Each row was made from one walk, in order. Every step used is in the known rows, and no mark comes twice. Write each row's walk.
Known rows:
loger -> reso -> moma: [-15.6 -7.9 5.3 7.5 -6.7 11.2 -10.8 9.1 4.3 0.6 -6.2 -2.1 -0.5 14.9 -4.1 -6.4 7.0 13.1 5.3 -0.2 -2.2 -2.6 -5.5 18.7 10.0 -6.0 -15.5 -5.3 3.7 13.3 -1.1]
ripir -> reso -> moma -> kivo -> ziti: [-28.4 -15.2 -0.7 0.0 -14.6 4.5 7.4 27.6 -4.4 1.3 -11.9 11.9 22.7 -7.9 22.7 5.9 1.8 6.9 -1.0 -1.5 -1.6 -8.8 18.5 26.5 24.6 12.9 0.7 5.5 -18.2 10.1 -6.0]
ripir -> reso: [-15.7 -8.6 -3.0 1.4 -0.7 -6.0 -1.6 6.9 4.3 0.0 -14.3 5.7 10.7 -7.8 -19.2 -7.1 -1.0 10.6 2.2 12.2 -12.1 -7.4 3.0 7.1 0.1 -11.1 -11.5 -6.5 -3.2 12.9 -6.9]
gane -> ziti -> kivo -> bikug -> reso: [-24.8 -14.2 3.5 -4.8 11.1 8.6 1.2 -0.5 4.8 6.7 -0.8 16.7 10.9 9.3 31.3 -8.5 9.9 17.0 21.9 17.3 15.4 -2.8 -7.4 10.5 15.1 -9.7 -34.2 1.8 9.4 3.6 -11.0]
moma -> reso: [-15.6 -12.9 4.2 -1.1 13.6 -7.2 -6.7 9.4 7.0 7.3 -3.0 4.4 5.8 -13.8 -9.7 -0.1 -6.7 4.6 1.8 17.5 -4.2 -13.2 7.6 3.9 2.3 6.3 -6.6 -5.1 0.4 1.7 -8.2]
fonekal -> reso: [-12.4 -8.8 1.9 6.4 6.5 -3.4 1.5 0.6 1.4 7.5 -12.6 3.7 7.0 -0.4 -13.4 -7.9 -9.4 -1.7 -7.0 6.4 3.9 -5.9 -4.4 17.5 9.8 -17.5 -5.2 -8.2 -0.5 -3.0 -8.0]
bikug -> reso -> lote: [-2.3 -7.8 13.4 1.8 15.5 0.7 -1.1 1.4 10.4 12.3 -6.3 2.7 6.6 16.2 4.6 -9.4 -6.8 4.2 14.6 3.3 3.7 -8.8 -10.2 -2.7 14.1 -0.5 -0.2 2.9 12.4 0.3 -3.7]
ziti -> gane: [-2.6 -12.9 4.5 -2.5 16.4 7.3 -6.3 3.5 6.3 10.3 -0.8 6.3 -0.5 -18.0 -6.1 -13.7 -4.1 5.6 1.9 2.5 2.4 0.8 -1.0 -2.4 13.5 -0.8 -36.5 -1.0 -2.3 10.1 -6.2]
kivo -> bikug -> reso -> ripir: [-15.6 -15.1 15.0 -7.4 -0.5 -5.1 -5.2 2.6 3.7 9.1 -5.1 6.9 13.3 5.5 28.5 -13.1 16.4 14.1 24.0 16.3 -11.5 -13.1 1.2 2.6 19.1 -11.4 -17.8 -18.0 6.6 15.9 0.3]
reso -> bisog: [-3.7 -11.4 3.6 7.3 6.5 0.5 5.3 4.3 4.1 13.9 -2.7 7.5 4.2 19.9 -5.9 -4.7 -0.3 -2.7 5.2 0.8 2.2 1.4 14.6 4.7 5.2 -17.9 -18.5 -4.0 5.2 14.9 -6.1]
reso -> bikug -> kivo -> moma: [-9.9 5.2 -7.2 -8.5 -2.7 -23.0 -3.3 11.6 6.2 11.6 -2.7 13.8 9.5 24.9 18.7 -0.4 13.4 -2.7 22.0 -4.1 2.1 10.3 1.7 9.1 -14.3 -4.4 -30.6 10.0 2.5 -19.0 -5.1]
ziti -> kivo -> bikug -> reso: [-21.3 -9.7 10.2 -5.9 17.6 8.2 -5.6 5.6 0.4 -1.1 2.2 11.0 8.6 -8.6 29.5 -8.9 13.5 19.4 20.1 23.3 5.8 -6.6 0.6 -4.0 17.1 -5.9 -25.6 -4.0 8.3 9.1 -10.5]
moma -> kivo -> ziti -> gane: [-7.4 -18.0 6.0 -6.0 7.7 4.3 5.5 19.1 2.2 12.8 2.5 13.9 9.8 -34.7 25.6 -8.1 -3.9 1.5 -8.6 -2.2 12.2 -1.3 3.8 12.1 30.0 8.1 -17.5 0.7 -19.0 3.2 -6.8]
ziti -> kivo -> moma -> reso: [-13.9 -8.5 -0.1 -13.5 16.5 -4.8 0.5 21.7 -2.3 0.4 5.5 8.7 12.5 -19.4 2.2 -1.5 7.9 15.0 12.5 17.2 -0.5 -3.4 -6.7 8.8 -4.9 5.9 -29.6 6.1 -7.2 -3.8 -12.9]
bisog -> reso -> ripir: [-1.7 -16.9 2.2 2.0 -1.5 -11.0 2.4 0.0 1.9 3.8 -4.9 2.8 10.8 -5.3 8.9 -9.9 11.0 7.8 -7.7 13.3 -14.0 -1.4 0.9 4.3 9.6 -10.6 -6.8 -20.2 -6.5 18.3 -3.8]
gane -> ziti: [-8.6 -12.0 -5.1 4.9 0.3 3.8 3.4 -5.1 8.1 12.8 -7.9 9.9 8.6 17.3 -0.7 -6.0 -3.5 0.5 1.6 -7.6 9.9 -2.4 -5.6 19.6 -2.4 -11.7 -16.3 3.0 0.0 5.0 -5.6]
gane -> ziti -> kivo -> bikug: [-10.8 -14.4 -0.6 -6.1 11.3 11.1 6.1 -2.2 2.1 6.5 -3.9 17.9 13.3 -3.2 33.9 -3.3 13.6 11.1 10.1 6.1 14.7 -2.5 2.3 15.1 6.9 -10.5 -37.9 1.6 1.5 10.3 -11.8]
loger -> reso -> bisog: [-7.0 -9.4 6.2 9.3 -2.0 -5.1 2.9 11.0 8.0 10.4 -1.5 2.5 -0.5 16.4 -15.8 -9.4 1.8 7.9 5.2 6.0 -0.3 3.4 4.4 12.3 11.3 -25.5 -23.0 -18.7 8.7 14.8 -3.9]
fonekal -> reso -> bikug -> kivo -> ziti: [-21.3 -3.7 -4.1 3.5 -1.4 -23.2 9.5 4.6 4.6 16.1 -9.4 15.3 16.1 8.9 25.2 8.9 -1.4 -12.0 7.2 -0.8 13.1 7.9 -2.0 31.0 14.3 -9.1 6.0 1.4 3.1 -40.1 -5.1]
ziti -> kivo -> moma: [-3.9 -3.4 -0.3 -10.7 10.7 2.7 2.7 12.9 -3.6 -0.2 5.1 7.6 9.0 -4.4 6.7 -9.8 12.0 11.5 9.9 1.3 5.7 4.3 -12.2 9.7 -8.6 -9.5 -29.5 6.2 -8.5 3.5 -9.9]
bisog -> reso: [-13.9 -11.3 -1.3 8.1 8.5 -6.1 -3.5 -0.4 2.7 3.3 -6.4 7.3 6.9 4.2 -13.7 -6.8 6.6 3.0 -13.0 10.2 -3.6 -0.4 3.9 0.8 0.6 -10.1 -7.4 -13.8 -1.1 5.7 -6.4]
ripir -> reso -> moma: [-25.2 -10.4 -2.6 3.7 -4.3 9.2 -4.7 11.1 0.6 -1.0 -17.1 2.5 12.2 5.9 -9.3 0.8 3.1 11.1 4.2 3.6 -9.4 -6.5 7.6 10.1 8.5 1.3 -18.6 5.7 -2.6 13.3 -5.8]
kivo -> moma -> reso: [-22.6 -9.7 0.2 -4.1 8.1 -14.0 -5.3 19.3 3.1 7.4 -4.9 9.5 16.2 4.1 -21.5 -1.7 2.3 6.3 11.7 3.3 -9.2 -9.4 -1.2 12.2 -11.3 5.0 -33.5 0.1 -3.2 -9.5 -4.8]
loger -> reso: [-7.0 -5.4 7.1 5.6 -0.7 -0.9 -5.6 4.0 7.5 3.2 -3.0 0.0 -0.2 -4.1 -13.4 -13.8 1.6 12.7 0.2 7.3 -2.2 -3.3 -11.1 12.5 3.8 -17.2 -9.7 -16.4 2.7 10.7 -3.2]
loger -> reso -> bikug: [-9.5 -3.2 -0.3 1.6 0.8 -17.2 -7.6 3.1 9.7 9.4 -0.8 2.4 1.2 5.3 -6.2 -8.2 3.2 9.7 0.0 4.1 0.9 0.2 -3.9 13.2 2.6 -28.2 -2.7 -16.0 10.6 5.6 -0.6]
ziti -> kivo: [1.1 -6.8 3.2 -3.1 14.9 10.4 1.6 3.6 -0.7 -1.7 5.2 0.8 1.5 -21.2 13.7 -12.4 4.4 11.9 -0.4 9.9 7.7 3.4 -2.5 2.7 4.4 -6.1 -5.0 2.6 -3.0 15.0 -13.9]
bisog -> reso -> moma -> kivo -> ziti -> gane: [-23.8 -21.6 -0.2 -0.5 6.1 9.1 1.5 23.1 -1.0 8.5 -0.8 15.0 16.0 -16.3 30.8 6.0 9.7 1.0 -17.3 -0.9 7.4 2.2 11.7 13.3 40.2 22.0 -23.5 2.3 -21.1 0.3 -6.1]

Write each row's walk:
[-14.0 -5.2 -3.1 -3.2 10.9 -24.8 -7.9 11.2 11.8 13.3 -2.5 11.4 5.2 -5.1 18.5 3.7 -1.2 -1.7 12.4 18.6 0.9 -1.2 14.7 2.3 1.9 8.3 1.1 2.9 10.1 -16.6 -11.7] | moma -> reso -> bikug -> kivo
[-10.1 -10.7 5.6 -9.4 17.0 11.2 -0.1 3.2 -3.5 0.9 0.5 10.8 7.5 -14.9 28.5 -6.8 13.2 13.4 11.5 13.4 6.2 -7.9 7.9 2.7 11.4 -5.6 -22.9 -4.0 1.6 16.6 -11.9] | ziti -> kivo -> bikug
[-18.8 -16.4 -5.4 -7.9 11.5 -7.8 16.1 20.8 2.2 13.7 4.3 15.6 19.5 9.7 8.0 4.8 5.3 10.0 17.7 7.2 7.8 5.8 -0.7 23.8 1.3 -1.9 -55.8 11.8 -0.4 -1.3 -12.8] | gane -> ziti -> kivo -> moma -> reso -> bisog
[-22.1 -12.7 0.5 -2.3 7.9 -16.4 4.8 24.5 2.8 15.8 -2.2 11.7 18.0 21.1 -14.3 3.5 3.8 0.9 17.3 2.2 -8.6 -3.7 8.7 12.0 -4.1 -2.2 -40.2 0.7 2.1 -1.2 -6.2] | kivo -> moma -> reso -> bisog
[-11.3 -19.7 7.0 -11.1 0.7 3.7 6.8 -0.3 3.6 7.4 1.0 13.9 18.6 -1.8 51.5 -10.5 15.0 22.9 25.4 20.5 4.5 -3.9 -8.8 14.2 22.1 -11.4 -29.8 -6.8 2.1 16.5 -7.9] | gane -> ziti -> kivo -> bikug -> reso -> ripir
[-4.2 0.2 -4.4 -1.8 4.5 -14.9 -5.6 2.1 10.5 12.5 -1.8 7.5 1.1 11.2 25.7 -4.0 5.2 -3.3 11.0 6.7 6.9 6.3 9.8 3.7 -0.4 -8.6 -4.1 3.2 8.2 -10.0 -8.3] | reso -> bikug -> kivo
[-11.8 -17.3 4.9 -2.5 6.6 4.3 2.8 6.5 3.6 13.7 -0.9 14.1 9.9 -14.4 3.7 -3.1 1.0 2.4 4.8 -10.4 6.9 3.5 -4.0 13.7 20.3 3.9 -21.6 1.1 -7.5 -2.5 -0.5] | kivo -> ziti -> gane
[-12.4 -1.6 -8.2 6.1 7.4 -22.5 -4.6 2.3 8.8 7.1 -5.2 12.9 5.8 16.5 21.3 0.5 9.8 -4.4 0.5 15.4 0.6 12.2 10.1 -2.0 2.5 -6.3 -14.1 -5.1 7.6 -16.0 -10.1] | bisog -> reso -> bikug -> kivo
[-9.7 -3.7 -1.9 0.8 -5.1 -18.2 4.8 5.1 7.0 15.0 0.0 16.5 9.7 13.8 35.5 5.7 5.3 -6.8 18.8 -5.9 10.1 8.8 9.8 18.6 4.2 -2.6 10.8 7.2 3.8 -24.0 -1.9] | reso -> bikug -> kivo -> ziti
[-15.6 -10.0 7.4 8.7 6.8 -3.2 1.1 6.9 7.6 12.3 -0.2 4.5 4.3 28.5 -6.2 -8.9 -2.8 3.3 12.3 10.5 2.1 1.4 4.0 1.8 11.6 -17.2 -18.6 -3.9 9.7 5.0 -4.3] | bikug -> reso -> bisog
[-5.9 -15.6 4.6 -12.4 0.4 -18.6 2.0 18.5 1.3 8.8 -2.0 4.5 18.4 -8.4 4.0 -6.5 8.0 12.4 16.8 7.1 -18.1 -9.4 -8.3 16.1 -4.1 3.4 -26.7 -7.6 -6.7 6.4 -2.4] | kivo -> moma -> reso -> ripir
[-23.1 -10.3 -3.1 -3.7 2.4 -26.0 0.2 13.2 9.6 17.3 -0.9 16.7 12.8 -2.9 32.7 15.4 1.7 -6.3 18.1 7.9 3.6 2.3 8.8 18.2 7.8 13.4 14.7 4.6 4.7 -32.0 -6.1] | moma -> reso -> bikug -> kivo -> ziti
[-13.5 -2.6 -0.9 0.3 -13.3 -20.2 1.7 9.2 9.8 12.3 -0.3 14.4 6.6 8.1 26.5 3.3 7.1 1.8 15.6 1.3 7.0 10.1 -5.5 27.1 10.0 -6.9 7.4 -7.1 7.8 -27.3 -0.5] | loger -> reso -> bikug -> kivo -> ziti
[-4.2 -4.9 3.5 -6.3 12.2 -13.2 3.0 24.0 10.1 15.8 -6.3 15.1 14.2 9.7 18.2 2.1 1.9 -2.4 30.3 5.0 -2.7 -4.0 -2.9 4.0 -3.4 23.4 -36.7 14.3 5.1 -22.4 -9.6] | bikug -> kivo -> moma -> reso -> lote
[-1.3 -11.1 -4.1 -1.7 9.8 11.6 8.7 -2.5 4.5 3.4 2.1 7.9 7.2 -4.5 19.8 -9.3 1.0 10.1 3.4 4.1 18.1 4.4 -9.7 16.3 1.0 -7.3 -18.1 9.6 -1.0 8.2 -13.7] | gane -> ziti -> kivo
[-19.9 -6.0 -1.3 -2.5 4.7 -17.3 4.2 29.1 6.5 15.3 -2.0 15.6 11.4 21.2 2.9 4.2 7.6 -1.6 29.9 11.1 -2.9 6.4 12.3 8.8 -3.6 9.1 -48.7 4.0 4.4 -16.0 -10.5] | bikug -> kivo -> moma -> reso -> bisog
[-16.9 -12.8 -7.2 -12.3 10.7 -5.1 8.3 15.9 1.6 6.3 1.4 14.4 19.1 -2.7 5.3 -0.1 5.8 13.0 13.8 6.8 8.7 1.7 -10.9 24.3 -8.2 5.2 -42.5 10.7 -5.3 -8.8 -13.3] | gane -> ziti -> kivo -> moma -> reso
[-10.9 -12.0 6.8 -4.7 6.8 1.2 -3.2 14.1 0.2 8.4 -5.4 10.5 8.1 -9.0 25.7 -9.1 7.3 4.9 -0.2 12.5 2.9 -19.3 22.7 3.5 13.3 -2.0 -20.0 -8.0 -5.9 16.3 -9.1] | moma -> kivo -> bikug
[-7.2 -10.9 3.1 -2.6 4.0 5.1 1.9 10.0 8.2 14.0 1.8 19.0 2.6 -13.2 22.7 -4.1 4.1 -0.8 17.7 -3.3 9.5 13.5 -5.8 11.6 19.4 14.7 -27.0 4.5 -5.9 -17.4 -5.6] | bikug -> kivo -> ziti -> gane
[-18.3 -10.6 -1.0 -2.9 16.7 -20.1 -8.9 6.0 9.0 13.1 -0.8 4.6 12.2 -6.1 0.9 5.2 -5.8 3.2 -1.2 11.4 -2.6 -10.8 15.9 5.0 0.8 -3.6 0.1 -3.4 9.4 -2.5 -6.4] | moma -> reso -> bikug
[-3.1 -11.6 9.8 -3.5 -2.2 -6.7 -0.6 1.5 6.9 5.3 -0.8 -1.1 7.8 -4.2 15.8 -19.5 -0.7 14.4 14.5 15.0 -9.1 -2.7 -10.5 6.5 12.5 -13.4 -4.1 -11.2 1.7 13.6 -2.3] | bikug -> reso -> ripir
[-24.7 -18.0 0.6 6.2 -0.7 5.2 5.6 20.8 -4.7 3.0 -6.1 11.8 18.1 -0.7 30.1 10.7 10.6 -3.1 -18.2 -1.5 4.8 -4.0 13.0 22.1 23.9 20.1 -2.8 1.7 -16.3 -0.3 -6.4] | bisog -> reso -> moma -> kivo -> ziti
[-23.7 -19.8 4.4 -2.3 5.3 9.2 7.0 25.3 -3.4 12.9 -6.2 11.0 14.3 -26.3 23.7 2.1 -4.5 -1.7 -12.6 -7.7 16.7 -2.1 3.2 29.9 46.6 11.8 -28.7 8.2 -18.0 -8.5 -8.2] | fonekal -> reso -> moma -> kivo -> ziti -> gane
[-20.7 -13.9 6.1 -2.4 3.2 14.9 -5.7 20.3 -2.8 5.9 -8.8 9.4 9.5 1.7 40.5 1.0 14.0 4.1 -0.2 2.4 4.1 -20.6 28.5 7.7 19.0 8.8 -23.9 3.0 -6.7 19.6 -8.2] | reso -> moma -> kivo -> bikug
[-26.8 -19.3 9.4 -4.8 3.2 12.5 -2.5 25.5 1.8 9.3 3.8 10.5 9.9 -13.2 33.4 -3.3 1.4 6.6 4.5 -2.6 12.8 -0.9 -1.6 16.2 43.8 16.8 -28.1 12.1 -13.5 -1.4 -4.2] | bikug -> reso -> moma -> kivo -> ziti -> gane
[-12.2 7.7 -4.4 -4.6 -11.1 -23.6 -5.5 16.0 8.7 10.3 -0.2 12.3 4.3 24.8 9.3 -5.0 17.4 6.3 22.4 1.6 1.3 11.9 -10.6 17.1 -9.9 -14.3 -37.4 -2.7 5.7 -21.9 -2.7] | loger -> reso -> bikug -> kivo -> moma
[-7.7 -7.0 -6.0 -8.7 3.5 4.2 10.1 6.3 -1.0 4.8 1.6 12.5 14.9 9.6 9.0 -7.3 9.9 11.0 10.0 -6.2 14.1 8.1 -16.9 24.3 -10.6 -9.6 -47.5 15.0 -9.4 -1.3 -10.3] | gane -> ziti -> kivo -> moma
[-4.4 -19.5 -3.0 -17.8 0.5 -9.3 14.3 15.7 2.4 7.1 3.5 9.2 24.3 -15.5 25.2 -5.4 8.6 17.8 17.3 9.2 -0.1 -0.2 -14.7 27.1 1.2 3.6 -40.9 4.5 -10.7 8.2 -10.7] | gane -> ziti -> kivo -> moma -> reso -> ripir
[-24.4 -11.3 -3.8 11.4 6.9 6.0 -8.7 5.0 -1.0 2.3 -10.6 5.2 8.4 16.2 0.7 3.1 11.4 1.4 -7.4 1.2 -4.7 -2.5 5.8 4.4 8.0 3.3 -19.0 -1.3 -2.3 8.0 -6.0] | bisog -> reso -> moma
[-16.9 5.4 -8.7 -2.8 1.3 -28.8 1.6 12.5 1.9 12.8 -10.5 15.4 14.4 23.0 10.4 1.3 6.9 -8.0 18.1 -1.3 6.0 9.4 -2.8 24.5 -4.6 -15.6 -35.5 5.2 2.2 -35.7 -6.7] | fonekal -> reso -> bikug -> kivo -> moma
[-16.3 -20.4 4.8 -3.8 3.2 17.7 0.8 24.9 0.3 12.0 0.6 11.7 8.8 -21.1 33.8 0.1 3.0 2.8 -5.4 -10.2 13.1 -2.3 9.9 17.6 36.2 22.1 -23.0 12.7 -19.6 6.5 -4.3] | reso -> moma -> kivo -> ziti -> gane
[-19.5 -12.3 10.9 -3.8 18.3 7.3 3.4 9.3 1.2 6.9 3.4 12.6 8.6 11.0 27.4 -5.3 13.5 13.7 23.9 21.1 9.0 -1.9 10.7 -2.5 22.7 -13.4 -32.1 -3.3 13.7 14.1 -11.5] | ziti -> kivo -> bikug -> reso -> bisog
[-18.9 -10.5 -13.2 -15.8 11.8 -22.2 5.8 12.9 4.9 12.8 2.7 13.3 24.3 -2.2 16.4 6.4 6.9 10.5 11.3 6.1 9.6 0.6 -4.4 24.2 -7.6 -6.5 -34.0 14.2 1.2 -13.6 -11.6] | gane -> ziti -> kivo -> moma -> reso -> bikug
[-7.3 -9.3 2.0 -12.7 -5.8 -20.3 1.4 22.1 5.5 9.5 -1.0 9.2 13.1 -5.0 24.1 -5.2 12.3 10.5 29.4 14.1 -14.6 0.6 -4.2 11.7 -1.8 12.0 -30.0 -1.3 -7.0 -7.7 -7.4] | bikug -> kivo -> moma -> reso -> ripir
[-16.1 -6.0 -2.3 4.9 9.6 -19.5 0.5 -1.4 4.1 12.2 -10.6 4.2 10.0 1.9 -4.2 -0.6 -7.8 -5.1 -7.3 2.3 5.9 -3.8 5.3 17.7 7.7 -26.3 0.7 -8.5 7.4 -9.2 -5.5] | fonekal -> reso -> bikug
[-35.9 -12.5 8.9 1.6 4.0 11.3 -15.3 6.6 1.7 6.3 -11.1 8.8 8.4 26.5 23.1 -1.5 15.3 7.2 23.8 6.6 -0.5 -14.0 6.0 6.0 17.1 0.0 -32.2 3.9 10.0 4.2 -1.0] | kivo -> bikug -> reso -> moma
[-28.5 -14.4 7.5 1.4 -3.2 7.8 -0.5 23.0 0.4 5.6 0.2 8.3 11.7 10.8 32.6 1.0 -0.2 4.8 5.2 -2.6 10.5 -8.5 3.7 21.3 28.6 11.8 5.3 9.8 -11.9 -6.0 -3.7] | bikug -> reso -> moma -> kivo -> ziti
[-7.7 -16.7 14.8 -10.4 0.8 -6.4 0.0 16.5 1.7 7.5 -1.4 6.4 14.1 -10.4 48.3 -16.5 10.0 15.2 10.4 25.1 -5.7 -18.4 10.9 3.9 29.4 -5.3 -17.1 -16.3 -3.9 21.6 -6.7] | moma -> kivo -> bikug -> reso -> ripir
[-12.4 -11.2 2.8 10.3 9.4 -6.3 11.4 4.7 1.7 14.8 -11.3 5.7 9.1 15.0 -13.5 -2.5 -9.0 -7.5 -1.8 4.7 6.9 -0.7 6.6 19.7 16.2 -24.4 -23.2 -7.4 6.3 1.7 -9.2] | fonekal -> reso -> bisog
[-19.8 -9.0 8.1 2.4 4.1 12.1 -8.6 19.1 1.3 2.7 -1.7 2.2 3.1 5.4 24.5 -8.8 0.1 8.9 -0.2 11.4 7.5 -8.1 6.6 5.3 20.5 5.0 -10.9 8.1 -5.7 8.4 -9.3] | bikug -> reso -> moma -> kivo
